Known rows, with every step that occurs:
mipaze > keru > lage > movesa: [ 0.926  0.815  0.639 -2.664  1.066  1.102  1.404  0.276 -1.190 -1.826
  0.576 -0.076  0.173  5.463  2.268 -0.116  1.306  3.418 -0.123  4.846
  0.601 -0.396 -0.700  3.348  2.261]
veke > movesa: [ 0.447  1.006 -1.531 -1.118 -2.449 -1.044  0.320  2.315  2.475  0.328
 -2.016 -1.545 -0.592 -0.695 -0.554 -1.580  2.688  1.411  0.556 -0.919
  3.053 -2.630 -1.431 -1.881  1.474]
fara > mipaze > keru > lage > movesa > veke: [ 0.759  0.463 -0.883 -3.234  1.421  1.988 -2.568  0.320 -3.978 -2.272
  2.035 -1.532 -1.447  5.018  3.255  0.205  0.809  3.099  1.938  3.706
 -1.391 -0.524  0.839  4.495  2.328]
lage > keru > veke > fara > bunev: [ 0.143 -0.296 -1.285  3.535  1.115 -3.231  0.765  3.298  1.585  1.181
 -1.505 -1.258  0.258 -0.895 -1.902  1.051 -0.078 -2.626  0.779 -1.504
 -1.204 -0.243 -2.405 -3.392 -0.150]
keru > mipaze: [ 0.137 -2.591  1.666  1.066  0.006  2.934  0.275 -3.193 -0.185  0.511
 -0.579 -0.974  1.717  1.016 -0.190 -1.011 -1.508  0.270 -1.604 -1.706
  1.636  1.860  0.906  3.399  0.265]
mipaze > keru > veke > fara > bunev: [ 0.784 -1.415 -3.593  0.980  1.199 -0.605  1.817  1.203  1.778 -0.438
  1.366  0.138  0.157 -0.499 -1.976  2.204 -1.943 -2.676 -1.682 -1.357
  0.611 -0.102 -1.117 -5.711 -2.369]
fara > veke > movesa > mipaze > keru: [ 0.754  3.214 -2.102 -1.492  1.252 -0.125  0.552 -1.644  0.498 -2.744
  0.992  1.412 -2.725 -1.350  2.497  1.591  3.491  1.289  1.857  3.297
 -0.668 -2.750  1.747 -2.462 -0.555]
movesa > veke > fara > mipaze > keru: [ 1.089 -2.163 -3.918 -1.461 -0.032  3.488  0.708  2.369 -0.451  0.721
  2.075 -1.061 -0.380 -2.094 -0.877 -0.182 -0.863 -0.809  2.332  0.635
 -0.214  1.789  1.998 -0.070  0.403]
veke > movesa > mipaze: [ 0.139  4.451  0.087 -0.961 -1.352  0.576 -0.054  1.231  2.469  0.368
 -2.457 -0.653 -1.173 -1.080  0.666 -0.073  0.625  0.124  0.763 -0.850
  0.425 -2.176 -1.460  0.310  2.406]
keru > veke > movesa > mipaze > fara: [-1.261  2.841 -2.352  2.307 -2.572 -2.096 -2.202  0.243 -0.315  1.367
 -1.643  1.008  0.199 -2.549  0.410 -0.288 -2.468  0.848 -0.301 -0.845
 -2.557 -0.162  0.140 -1.236 -1.585]
keru > veke > fara: [-0.119 -2.125 -3.636  3.079 -3.194 -1.057 -0.371  1.764  1.579  2.107
 -0.985  0.091  1.769 -0.943 -1.506 -2.696 -2.271 -0.003 -0.791 -2.345
  2.205  0.326 -1.650 -1.697 -1.338]
fara > veke: [-0.524 -3.525  0.913  0.827 -0.320  0.826 -1.059 -1.567  0.917 -0.581
  1.482  1.139  0.199  0.341 -0.748 -1.038  3.288  1.220 -0.497 -1.443
  2.942 -3.220  0.482 -2.635 -1.207]
fara > mipaze > keru > lage: [ 0.303 -2.566  1.416 -3.033  2.527  4.605  3.329 -2.945 -1.965 -2.667
  0.283 -4.333  0.971  6.775  0.900  0.850 -0.763  1.877  0.008  4.101
 -1.616 -0.713  1.361  1.750  2.204]
mipaze > fara > veke > movesa: [-1.477 -3.442 -1.951  0.261 -2.385 -4.148 -1.073  0.409 -0.646  0.864
  1.308  1.811  1.404 -3.315 -1.197 -1.753  3.980  1.801  1.716  0.191
  1.457 -2.120  1.583 -5.565 -3.506]
keru > veke > fara > bunev: [-0.630 -2.272 -2.435  2.181 -1.406 -2.062 -0.543  1.775  2.188  1.156
  0.150 -0.275  0.952 -0.282 -3.015  0.058 -1.913 -3.185 -1.646 -5.153
  2.044 -1.461 -3.112 -5.283 -2.299]
fara > veke > keru > mipaze: [ 0.420 -1.645  2.405  0.597  1.036 -2.239 -0.643 -6.043 -0.935 -2.017
  0.263 -0.472 -1.374 -0.933  1.221 -1.989  3.560 -0.058  0.483 -0.603
  2.297  0.502  2.775  0.422 -2.134]
keru > mipaze > fara > bunev: [-1.367 -4.918  3.834  1.061  1.354  0.947  0.526 -3.103 -1.433  0.887
  1.373  0.500  3.253 -1.403 -2.950  1.889 -2.720 -3.035 -2.861 -3.918
 -0.605  2.036  1.248 -1.104 -2.702]
lage > movesa > mipaze > keru > veke > fara > bunev: [ 0.281  3.631 -2.322  1.515  1.951 -0.182 -0.895  1.674 -0.153  1.372
  2.227  1.810 -1.742 -0.077  1.260  2.665 -2.638 -2.471 -1.506  0.724
 -0.889  0.073 -0.812 -2.152  0.084]
lage > movesa > veke > keru > mipaze > fara > bunev: [-0.177  0.919  3.061 -0.540  0.976 -4.940 -4.472 -0.789 -2.665  0.116
  1.826  2.239 -1.973 -4.183 -0.209  0.666  1.415 -2.528  0.090 -3.601
  0.178  3.203  1.307  1.021 -2.179]
fara > mipaze > keru > veke > movesa: [ 0.991  0.746 -4.609 -0.142  0.686  0.868 -0.568 -0.469 -1.923 -0.901
 -0.154 -4.758 -2.104  1.684  2.939  0.253  0.660  3.066  0.081  4.010
 -0.815 -1.496  2.692 -3.408  1.247]
movesa > mipaze: [ 0.018  1.702  3.431  0.121  0.184  4.798  0.534 -0.623  2.374  0.867
 -1.211  0.437 -0.108  0.182 -0.189  0.690 -1.515 -0.980 -1.705 -1.873
 -0.363 -0.972 -0.618  2.463  2.341]
lage > keru: [ 0.866 -0.035  3.085  1.063  1.678  1.873  2.227  1.685  1.836  0.637
 -2.283 -1.215 -0.107 -0.141 -0.244  0.164  2.400  0.673  0.723  1.769
 -0.752 -0.060 -0.225  1.678  3.329]
mipaze > keru: [ 1.529 -1.268  0.920 -1.439  1.614  4.360  3.049 -0.346  2.090 -1.356
  0.582  0.007 -0.237  0.489  0.111  1.213  0.804  0.836 -1.656  1.808
  0.854  0.124  1.283 -0.440  1.271]
movesa > veke > fara: [ 0.473 -1.543 -3.274  0.224 -4.001 -0.851 -1.267  4.306  2.911  1.482
 -0.552  1.935  0.541 -3.637 -2.732 -2.123 -0.346 -1.682  1.815 -4.303
  2.578  0.832 -2.183  0.796 -0.821]
mipaze > fara: [-1.161 -4.247  2.336  0.386 -1.316  2.140  1.187  0.453  0.569  2.051
  0.446  1.223  2.640 -1.781 -2.828 -0.783 -0.779  0.435 -1.945 -1.468
  0.163  1.025  0.897 -1.216 -0.711]

Rows:
[ 0.596 -0.597  2.920  2.054  1.947  1.624  1.798 -1.736 -0.535  0.191
 -2.116 -1.886  1.017  0.417  1.043 -0.289  0.478  0.727  0.720  1.875
 -1.699  2.988  1.549  5.305  2.111]	lage > keru > mipaze
[ 0.756 -3.258 -1.792 -1.181  1.237  5.339  4.602  0.946 -0.490  1.914
  1.803 -3.352  1.721  0.341 -0.996 -0.721 -1.222 -0.396  0.365  2.762
  0.366  1.541  2.658 -1.936  1.588]	veke > fara > mipaze > keru
[ 0.044  1.375 -0.139 -1.637 -2.453 -1.880 -4.570  2.481 -0.618 -1.255
 -0.663  1.599 -0.761  3.423  1.460 -1.644  1.284  2.447  1.335 -0.936
  1.644 -1.412 -3.201  5.431  1.104]	keru > lage > movesa > veke
[-1.935  1.353  3.878 -0.611 -1.066  0.757 -0.681 -0.116 -2.328  1.527
 -0.002  2.180  2.601  3.012  0.864 -0.557 -2.417  1.347 -0.515  1.545
 -2.469  0.753 -1.207  4.774  0.962]	keru > lage > movesa > mipaze > fara
[-0.145 -0.812 -2.464 -0.496 -1.777 -3.275 -1.574  0.404  0.931 -1.094
  0.221 -0.209 -1.103 -1.149  0.288 -1.599  5.302  1.891  2.158 -0.282
  3.505 -4.459  0.106 -4.232 -1.408]	fara > veke > movesa
[ 0.240 -3.166 -1.829 -2.316  0.416  3.163  5.131 -0.188 -1.563 -0.584
  0.472 -4.217  2.959  4.748 -0.597 -0.720 -1.953  0.209  1.753  3.672
 -0.850  1.028  0.541  0.753  1.030]	veke > fara > mipaze > keru > lage
[-1.445 -1.297  2.888 -1.076 -0.454 -6.385 -1.316 -1.891 -3.322 -1.203
  1.316  1.746 -0.042  1.643  1.009 -2.823  4.707  2.623  1.584  2.680
  0.864 -0.953  0.572 -0.650 -2.309]	mipaze > fara > veke > keru > lage > movesa
[ 0.450  2.102 -2.234  1.317  1.837  0.977  1.634 -0.121  1.738 -0.662
  0.866  1.022 -0.786 -0.412 -0.758  3.749 -4.005 -3.850 -1.753 -1.273
 -2.353  0.291 -1.167 -3.149 -1.277]	movesa > mipaze > keru > veke > fara > bunev
[-0.935  4.201  0.578  2.604  1.653 -4.655 -1.142  1.400 -0.341  0.439
 -2.431 -0.260 -1.356 -2.528  0.285  3.383 -0.478 -1.492  1.395  0.092
 -6.226 -0.464 -0.702 -3.000 -0.448]	lage > keru > veke > movesa > mipaze > fara > bunev
[-0.741 -2.170  5.241 -0.119  2.236 -2.024  1.495 -3.896 -0.832 -0.743
  0.238 -0.454  0.422 -2.456 -2.511  1.091 -0.451 -3.704 -2.014 -3.471
 -0.481  2.833  1.811 -1.752 -2.236]	veke > keru > mipaze > fara > bunev
[-2.100 -6.457  1.626  2.717 -0.294 -0.175 -1.068 -5.020 -3.355  0.520
  2.543  2.208  3.492 -1.926 -0.876 -1.075 -0.019  1.022 -0.508 -0.731
  0.143  2.211  4.111 -0.220 -4.748]	keru > mipaze > fara > veke
[ 0.181 -0.895  1.786  0.072 -1.025 -2.721 -1.761 -2.617 -1.375 -0.743
 -0.688  1.761 -0.560 -5.415 -0.836 -0.957 -0.155 -1.342  0.912 -3.046
 -0.684  5.143  2.520  3.541 -2.781]	movesa > veke > keru > mipaze > fara
[-0.918 -3.477 -3.308  2.831 -1.746  1.912 -0.482  0.582 -1.296  3.472
  0.100 -3.800  1.852  1.172 -0.801 -2.675 -3.004  0.119 -0.521 -0.906
  0.831 -0.146  0.322 -2.368 -0.099]	keru > veke > fara > mipaze
[ 1.510  5.024 -1.123 -2.555  0.835  2.337  2.407  0.549  2.325 -1.475
 -1.104 -0.250 -2.014 -0.993  1.910  1.877  0.733  0.363  0.765  2.809
 -1.069 -0.967  0.498  0.251  2.453]	veke > movesa > mipaze > keru
[-1.461  1.882  1.960 -1.023  0.039 -1.134  0.321  1.063  1.144  0.652
 -0.216  0.795  0.037 -2.738 -2.581  2.681 -0.639 -3.098 -0.402 -3.113
 -2.055 -2.080 -1.258 -4.203 -0.588]	veke > movesa > mipaze > fara > bunev
[ 1.305  1.757 -1.660 -2.990  0.001 -0.488 -2.382  1.809 -1.173 -3.159
  0.753  1.894 -1.713  3.183  2.589  0.308  1.437  2.658  1.513  2.406
  0.341  0.259 -1.063  4.966  1.068]	mipaze > keru > lage > movesa > veke
[ 0.882  0.217  3.317  0.135  0.823 -0.169  1.278 -3.900  0.386 -0.883
 -1.997 -2.065 -1.179 -0.805  0.576 -1.646  0.860 -0.628 -1.035 -0.989
  1.946  2.355  1.486  2.803  0.568]	veke > keru > mipaze
[ 0.213  6.526  4.857 -2.138  0.681 -1.510 -0.232 -0.957 -0.254 -1.206
 -2.597 -0.784 -2.492  3.708  2.824 -1.377  1.108  0.770  0.275  2.094
 -0.340 -1.042 -2.247  5.261  3.443]	veke > keru > lage > movesa > mipaze
[ 0.791  1.166 -3.199 -3.021  0.010 -3.542 -0.761  4.115 -0.270 -2.183
  1.873  2.024 -0.702  1.844 -0.585  1.404  0.529 -1.860  2.601 -0.092
  0.659  0.090 -3.297  0.691 -0.673]	mipaze > keru > lage > movesa > veke > fara > bunev
[ 0.759  2.316  2.113 -2.445  1.842  3.890  3.427 -2.650  0.765 -3.599
 -1.483  0.149  0.058  4.714  1.389  2.513 -2.185  0.333 -0.536  2.910
 -3.319  0.119 -0.881  4.818  1.576]	movesa > mipaze > keru > lage
[ 0.306  0.965  3.185 -2.525 -0.380 -1.991  2.211 -1.650  1.829 -3.277
 -3.602 -2.768 -1.136  3.445 -0.236 -1.667  1.932  0.280  0.411 -0.419
  1.137 -1.123 -2.564  1.973  1.305]	veke > keru > lage
[-0.382 -2.413  0.248 -0.036 -0.382  0.013  2.066  2.802  3.238  1.683
  0.370 -0.370  1.835 -1.033 -4.597  0.195 -0.558 -4.081 -1.051 -4.590
  2.607 -1.438 -3.186 -4.562 -0.402]	veke > fara > bunev
[ 0.769  3.800 -3.745  1.971  0.242  1.058 -0.373  1.687 -0.267  2.257
  1.095  2.113 -0.731 -0.684  2.788  0.072 -2.731  0.553 -0.624  3.444
 -0.605  1.928  0.468  0.894  0.665]	lage > movesa > mipaze > keru > veke > fara
[-0.546  3.530  3.245 -0.926 -0.391  1.434 -1.286 -0.107 -0.708  0.026
 -1.156  0.412  0.235  5.221  2.015 -0.666 -1.186  1.420 -0.453  1.036
 -0.600 -1.845 -2.723  6.027  2.910]	keru > lage > movesa > mipaze
[-0.683 -3.284  3.409  2.899  1.513  0.745  2.061 -1.638 -2.273  1.736
 -1.032 -0.225  3.328 -2.028 -0.447 -0.004 -0.813  0.524  0.630  2.114
 -3.517  5.204  3.125  4.027  0.096]	lage > keru > mipaze > fara
[-1.541 -3.775 -1.957  1.461 -1.771 -3.955 -1.596 -3.065 -2.931  0.306
  1.409  1.021  2.143 -2.949 -0.320 -2.153  2.061  1.891  1.542  0.217
  0.796  0.810  3.397 -1.891 -4.703]	keru > mipaze > fara > veke > movesa
[ 0.429  0.416 -3.700  0.316 -3.754 -1.533 -3.295  6.074  1.147  3.211
  0.990  2.678  0.009 -3.023 -0.693 -3.339  1.096  0.047  1.905 -2.249
  3.633  0.486 -2.082  1.948  0.297]	lage > movesa > veke > fara
[ 0.907  1.083 -0.178 -0.458 -1.592  0.078 -5.008  3.423  0.358  1.284
  0.972  2.431 -2.057 -0.977  0.819 -1.255  2.389  1.541  0.045 -2.014
  3.017 -1.130 -1.099  2.820  1.492]	lage > movesa > veke
[ 0.051  4.748 -2.648  1.555 -2.116 -1.545 -2.778  0.056  1.497  0.112
 -2.859 -0.788 -1.996 -0.511  1.706 -0.168 -1.030  1.026 -0.198 -1.171
 -0.571 -2.262 -1.565 -0.357  0.536]	keru > veke > movesa > mipaze
[ 1.666  2.059 -5.193 -0.140 -0.754 -1.885 -0.075  0.861  0.790 -1.940
 -1.228 -1.050 -2.202 -0.204  1.996  0.488  1.097  2.674 -0.119  2.332
  0.875 -1.129  0.549 -2.770 -0.444]	mipaze > keru > veke > movesa
[ 0.912 -2.672  1.580 -1.688  3.242  6.920  2.967 -1.434 -0.895 -0.162
  1.940 -3.459  0.048  2.430  0.816  1.368  0.048  1.020 -1.372  2.949
 -0.395 -0.068  3.298 -1.186  2.753]	fara > mipaze > keru
[ 0.816  1.920 -3.706  1.613 -0.201  2.181  1.732  0.159  1.366  0.459
 -0.347  1.204 -0.042 -0.996  0.825  0.946 -4.156 -0.890 -0.790  1.438
 -1.810  2.265  0.174  0.338 -0.662]	movesa > mipaze > keru > veke > fara
[-1.661  0.984  5.098  0.330  1.686  1.565 -1.434  0.647 -0.953  3.132
  2.555  2.697  0.605 -1.174 -1.348  2.578 -1.403 -2.234 -2.816 -2.068
 -1.688 -1.009 -0.314 -1.516  0.664]	lage > movesa > mipaze > fara > bunev
[-1.658  2.767 -0.509  1.555 -0.632 -3.477 -2.551 -0.056  0.123  0.364
 -0.717  0.876 -0.428 -2.242 -1.232  2.585 -2.259 -2.048 -1.291 -3.366
 -2.774 -1.797 -1.344 -5.032 -2.341]	keru > veke > movesa > mipaze > fara > bunev
